Each row was made from one path, in order. Every step used is in the known rows, and no mark comes twice. Write each row's path.
Known rows:
S P T L: 4  11  -21  -41  22  -14  -8  -20  4  -26  17  -4  -3  6  -16  1  -22  -3  5  0  -3  9  10  9  -3  -4  -5  5  4  -8  -18  3
P T L S: 1  -10  -20  -23  13  -2  -1  -13  3  -25  22  -1  -12  3  0  -20  -11  9  8  15  -12  -12  10  10  2  -12  -5  2  4  11  7  -14
L T P S N D J: 3  16  -12  -4  29  16  0  -15  3  -42  27  -43  -43  7  4  35  -13  14  -5  35  9  -2  6  32  0  -31  -3  -15  4  23  -3  7
P T L B S: 1  6  -27  -14  -6  0  -7  -14  12  -2  28  3  -3  14  0  -33  -14  -8  3  9  -9  -2  15  10  2  0  -21  9  24  -1  12  -7
V G T N D J: -3  10  6  -3  9  5  13  -26  8  -11  38  -21  -16  3  1  42  0  7  -9  26  16  -10  -19  25  -13  -17  16  -26  5  29  -6  -17
P T L: 0  5  -9  -22  17  -5  -7  -21  4  -20  21  1  -1  6  -9  -12  -20  -6  8  3  -13  -8  7  12  1  -4  -3  0  13  3  0  -8
T L: 5  9  -4  -13  6  3  -9  -15  4  -8  17  4  2  3  -1  -5  -11  -23  3  4  4  -7  5  5  -6  -4  0  6  6  -4  6  0
B L: -6  -3  -16  -8  -1  6  -1  -6  -1  -7  5  2  -8  -1  13  9  -8  -16  -2  3  5  3  1  3  3  -6  -4  2  -1  6  -3  1
S B L T N D: -28  10  -20  -10  -2  7  7  -17  0  -20  36  -29  -45  9  15  34  -30  -3  3  26  13  -9  -2  12  -11  -24  19  -25  2  27  -19  9
B L T: -21  -3  -23  -11  2  0  1  1  -8  -21  13  -13  -25  4  9  16  -16  -6  3  14  -1  -9  0  1  3  -5  6  -10  -2  18  -3  2
V G T L S N D: -8  -4  -14  -12  13  16  2  -21  14  -26  33  -15  -41  17  0  24  -20  -11  -9  29  18  -14  -19  41  -21  -27  6  -6  -10  16  -10  -15
B S N D J: 9  8  -1  0  -4  24  -7  -5  -2  -10  12  -26  -13  8  11  -9  19  7  -10  33  14  9  -3  3  -8  -16  -6  1  2  17  -2  14
S B: -5  7  -3  11  -13  3  -3  7  4  1  3  -10  -18  5  8  4  -14  8  -6  3  11  -11  -2  1  8  -5  0  2  -6  6  2  4
G S: 0  -8  -9  8  -6  14  9  6  -3  0  -4  16  -8  2  -1  4  -3  4  -17  12  -2  3  -5  -11  2  -8  4  9  -21  -1  1  -7
G V: -11  -4  2  4  3  6  17  -8  12  -3  2  7  8  9  -8  12  -3  10  -3  -3  -3  12  -9  -3  -5  2  -4  -10  2  13  -7  -3
P T N D: -9  3  3  -18  23  -5  11  -30  5  -11  27  -11  -7  3  -10  7  -9  13  10  8  -14  8  4  18  -14  -15  11  -24  16  9  -24  -4
V G S L: 9  -2  -34  -12  -6  8  14  4  5  -8  8  8  -14  4  14  27  -12  -3  -21  17  25  -10  -18  -3  2  -11  5  22  -21  1  0  -11
P S N: 9  -12  -11  8  18  9  -8  4  13  -17  -4  -11  -17  4  -9  10  -18  4  -7  2  16  1  6  16  8  -24  -3  9  3  14  -5  17
D N S G V B: -4  10  -19  10  -2  6  -4  -6  23  -4  10  -16  -6  5  6  32  -5  -2  -7  20  5  12  -41  -7  -17  -8  2  3  16  35  -39  2
G V B S: -2  -6  -21  11  -12  5  6  -14  21  19  -3  5  -1  4  1  -15  -3  9  -9  13  4  21  -13  -25  -5  -5  -13  -4  7  21  -7  5
D N S G V B L: -11  8  -35  2  -2  12  -4  -11  22  -10  16  -14  -13  3  20  40  -14  -18  -9  22  10  16  -40  -5  -14  -14  -4  3  14  42  -42  4
D J: 10  8  3  5  -3  5  -6  1  -6  -10  8  -8  0  -6  9  0  16  8  -4  13  10  -7  -1  2  7  1  -2  -1  5  16  14  -2
T P S G V: 4  2  -21  -8  29  4  16  -4  28  -9  10  -25  11  15  1  32  -22  6  -18  1  -2  12  0  5  11  -10  -9  4  -2  8  -18  -2
L T: -15  -1  -9  -3  3  -6  0  7  -7  -14  6  -14  -17  7  -4  7  -10  9  6  11  -5  -13  -2  -1  0  1  12  -11  0  12  1  0
B L S: -5  -17  -26  -8  -6  10  6  3  -1  -11  6  0  -18  -4  21  1  -1  -1  -3  15  7  1  3  1  4  -14  -8  4  -12  15  3  -6
T L B: 4  16  -10  -1  -9  6  -9  -13  11  1  25  15  -8  9  2  -8  -8  -29  0  -2  14  -10  6  24  -5  6  -11  10  22  -9  14  -4
L B S N: 8  -2  -19  10  -19  12  -6  8  12  4  -2  -9  -9  13  -3  -13  -7  -12  -9  4  23  2  3  11  1  0  -18  14  16  -2  7  17
D N S G T: -14  4  -9  2  3  7  -7  16  10  -17  18  -32  -7  13  1  39  -15  -4  -9  21  -10  -1  -31  7  -11  -11  5  6  -5  17  -25  -10
P S G T: -12  -11  -17  9  21  4  -7  20  17  -6  16  -28  -9  20  1  15  -21  10  -21  7  -4  -6  -2  15  17  -12  5  9  -11  19  -12  -9
T N D: -4  7  7  -10  10  5  11  -24  4  0  21  -6  -3  0  -4  14  1  -4  5  10  3  10  0  12  -21  -15  13  -17  10  0  -19  3
V B S P T N D: 4  8  -32  -29  11  -12  1  -36  13  2  17  -18  -18  -1  -9  -6  -11  15  2  21  4  34  2  -8  -19  -19  1  -12  11  6  -43  15
S G V B L T: -23  2  -41  -1  4  -2  -2  -5  15  -13  16  -25  -21  16  14  20  -22  -7  -14  17  13  -5  -22  -1  7  3  12  -9  9  44  -29  4
N S G V: -9  -2  -7  -7  13  8  4  21  11  -10  14  -8  10  15  2  15  9  18  -9  8  -6  14  -15  -19  -1  -7  6  2  -11  23  -30  -1

Which path is each row?
-1  0  -6  -5  -1  18  -1  -6  3  -1  5  -18  -14  12  2  -9  2  -3  -4  19  3  16  -1  3  -16  -15  -4  1  -1  -1  -16  15 | B S N D
-16  -8  -38  -1  7  5  1  1  10  -27  26  -27  -41  3  7  35  -47  9  -2  19  21  -17  12  4  12  -36  13  -12  4  41  -3  14 | P S B L T N
-6  9  -15  -8  32  10  5  -15  8  -31  18  -35  -44  12  -5  35  -29  4  0  21  -1  6  6  30  -8  -30  -1  -14  0  7  -19  9 | L T P S N D
8  3  -27  -24  7  -3  0  2  15  -21  37  1  -11  6  2  12  -15  12  11  5  16  4  3  19  1  -19  -10  8  22  9  -9  -3 | P T N S L B
-6  -7  -12  -23  30  -5  12  4  18  -25  27  -18  20  13  -16  19  -11  29  -1  6  -11  10  -9  -13  2  -16  13  -11  6  35  -38  -1 | P T N S G V
6  4  1  11  20  24  -9  -8  5  -23  20  -18  -32  5  9  12  10  15  -9  25  17  5  5  29  0  -31  -2  -2  6  30  -7  11 | P S N D J
6  -7  -15  -15  0  7  -2  -6  3  -12  17  3  -9  0  6  -14  -2  -8  2  16  5  -10  7  2  -6  -11  -1  8  -3  4  13  -8 | T L S
13  1  -12  -5  20  1  7  -9  13  -7  5  -9  -8  -4  0  18  -20  2  -4  2  -4  9  14  8  8  -20  -16  3  -4  -7  2  -1 | T P S
5  13  -28  -32  11  0  3  11  0  -33  25  -22  -22  3  11  32  -20  6  9  22  2  3  -5  -6  -4  -19  -7  5  -13  -4  -6  -2 | N S L T P
5  0  -17  -1  12  0  0  -1  25  -1  20  -10  7  3  -4  20  -5  8  -9  12  18  12  -22  -19  -6  -16  15  -5  9  38  -36  10 | T N S G V B
18  16  -2  0  24  23  -1  -21  10  -27  19  -29  -27  1  8  28  -4  4  -10  23  14  10  8  34  0  -33  -15  -2  3  10  -5  8 | T P S N D J
15  12  -12  12  -11  19  -17  -17  5  1  11  -22  -29  -1  17  -17  15  2  -12  38  25  9  -11  4  -9  -17  -7  1  12  27  -6  17 | V B S N D J
-2  7  -11  9  -15  20  -3  -5  10  8  13  -8  -23  19  7  -12  6  -9  -7  14  16  15  0  23  -14  -7  -15  5  13  -4  -10  12 | L B S N D
-5  1  -9  17  -3  0  5  -21  20  9  0  10  -7  2  -3  4  -5  4  -6  2  10  12  -17  -3  -5  -1  -5  -10  10  23  -11  0 | G V B
-18  -6  -36  1  -14  14  12  2  0  -23  18  -13  -39  6  3  37  -44  -1  -17  28  20  -18  -5  -10  7  -26  21  -6  -15  28  -2  5 | G S B L T N
1  -13  -36  4  -12  5  -5  -8  6  0  3  3  -34  -12  27  -7  -4  -6  -4  19  18  3  -6  2  3  -15  -9  4  -3  26  -2  -2 | V B L S
-6  -3  -20  -5  26  7  -16  5  22  -15  33  -23  -6  22  -1  9  -31  -13  -17  11  -1  -14  2  20  10  -16  4  16  -5  14  -6  -8 | P S G T L
-9  -6  -28  9  -1  13  -6  5  10  -9  12  -8  -36  4  23  16  -27  6  -10  9  14  -4  11  7  19  -30  -10  7  -9  24  -2  7 | P S B L
-6  8  -25  4  11  -1  4  3  9  -22  14  -34  -42  7  4  30  -42  19  -4  17  1  -12  12  5  15  -23  -5  -7  -8  13  6  2 | L T P S B
-4  7  7  -1  9  13  -3  -13  3  -11  8  -11  -20  9  -1  10  -1  -6  -1  9  9  9  -6  25  -15  -12  4  -5  2  1  -21  11 | S N D
-8  3  -36  -25  7  6  25  -14  1  -21  35  -12  -34  10  8  47  -20  2  -9  37  22  -12  -20  6  -21  -25  30  -7  -11  15  -20  -9 | V G S L T N D
-4  -8  -13  10  -18  6  2  16  2  -4  3  -11  -28  2  16  -6  -6  23  -6  15  13  -11  1  -3  8  -12  -2  4  -15  15  11  -4 | L S B
-8  -8  -19  -2  -5  4  -4  22  11  5  9  -34  8  23  4  -7  -12  1  -22  15  -8  -3  -9  -11  9  3  1  11  -14  7  -8  -4 | B S G T
2  0  -33  -6  -8  -2  5  -14  22  11  -8  -1  -2  5  -6  -1  -5  10  -12  11  15  39  -10  -30  -9  -3  -15  1  -3  10  -25  15 | G V B S P
9  9  -16  7  5  5  4  -4  16  -7  7  -20  -26  0  9  23  -33  10  -10  4  7  -1  13  8  15  -25  -17  4  -9  -1  5  2 | T P S B
13  0  -12  -29  13  -5  0  5  4  -17  9  -3  2  -7  -17  28  -2  11  6  5  15  26  3  -20  -14  -23  7  -1  -11  0  -30  17 | T N S P
8  -16  -29  -36  17  -17  13  -8  6  -28  6  -17  -3  -4  -19  11  -14  28  5  9  7  13  10  0  -1  -15  4  -5  -1  9  -20  4 | L S P T N
-3  7  -19  -28  13  -7  -1  -7  1  -32  5  -14  -13  -2  -14  34  -11  18  12  12  -14  24  -13  -1  -16  -17  -9  0  2  5  -37  4 | D N S P T
-21  -13  -26  -16  9  14  10  -5  12  -14  39  -34  -20  16  18  26  -15  -9  -16  29  8  0  -10  24  -9  -20  14  -7  -11  23  -27  -12 | B L S G T N D
3  17  -23  -42  19  -6  -11  -21  5  -41  22  -9  -12  1  -15  29  -22  -5  14  15  -11  17  -8  4  -23  -21  -8  6  8  1  -31  3 | D N S P T L
-27  0  -29  -3  11  12  5  -12  7  -23  40  -28  -57  9  15  37  -35  10  1  29  12  -5  10  15  -4  -43  17  -22  2  38  -18  9 | P S B L T N D
10  0  -8  -17  14  -1  -5  19  5  -10  18  -21  15  0  -1  16  1  3  -3  9  7  0  -4  -17  -2  -15  21  6  -3  15  -26  9 | T N S G
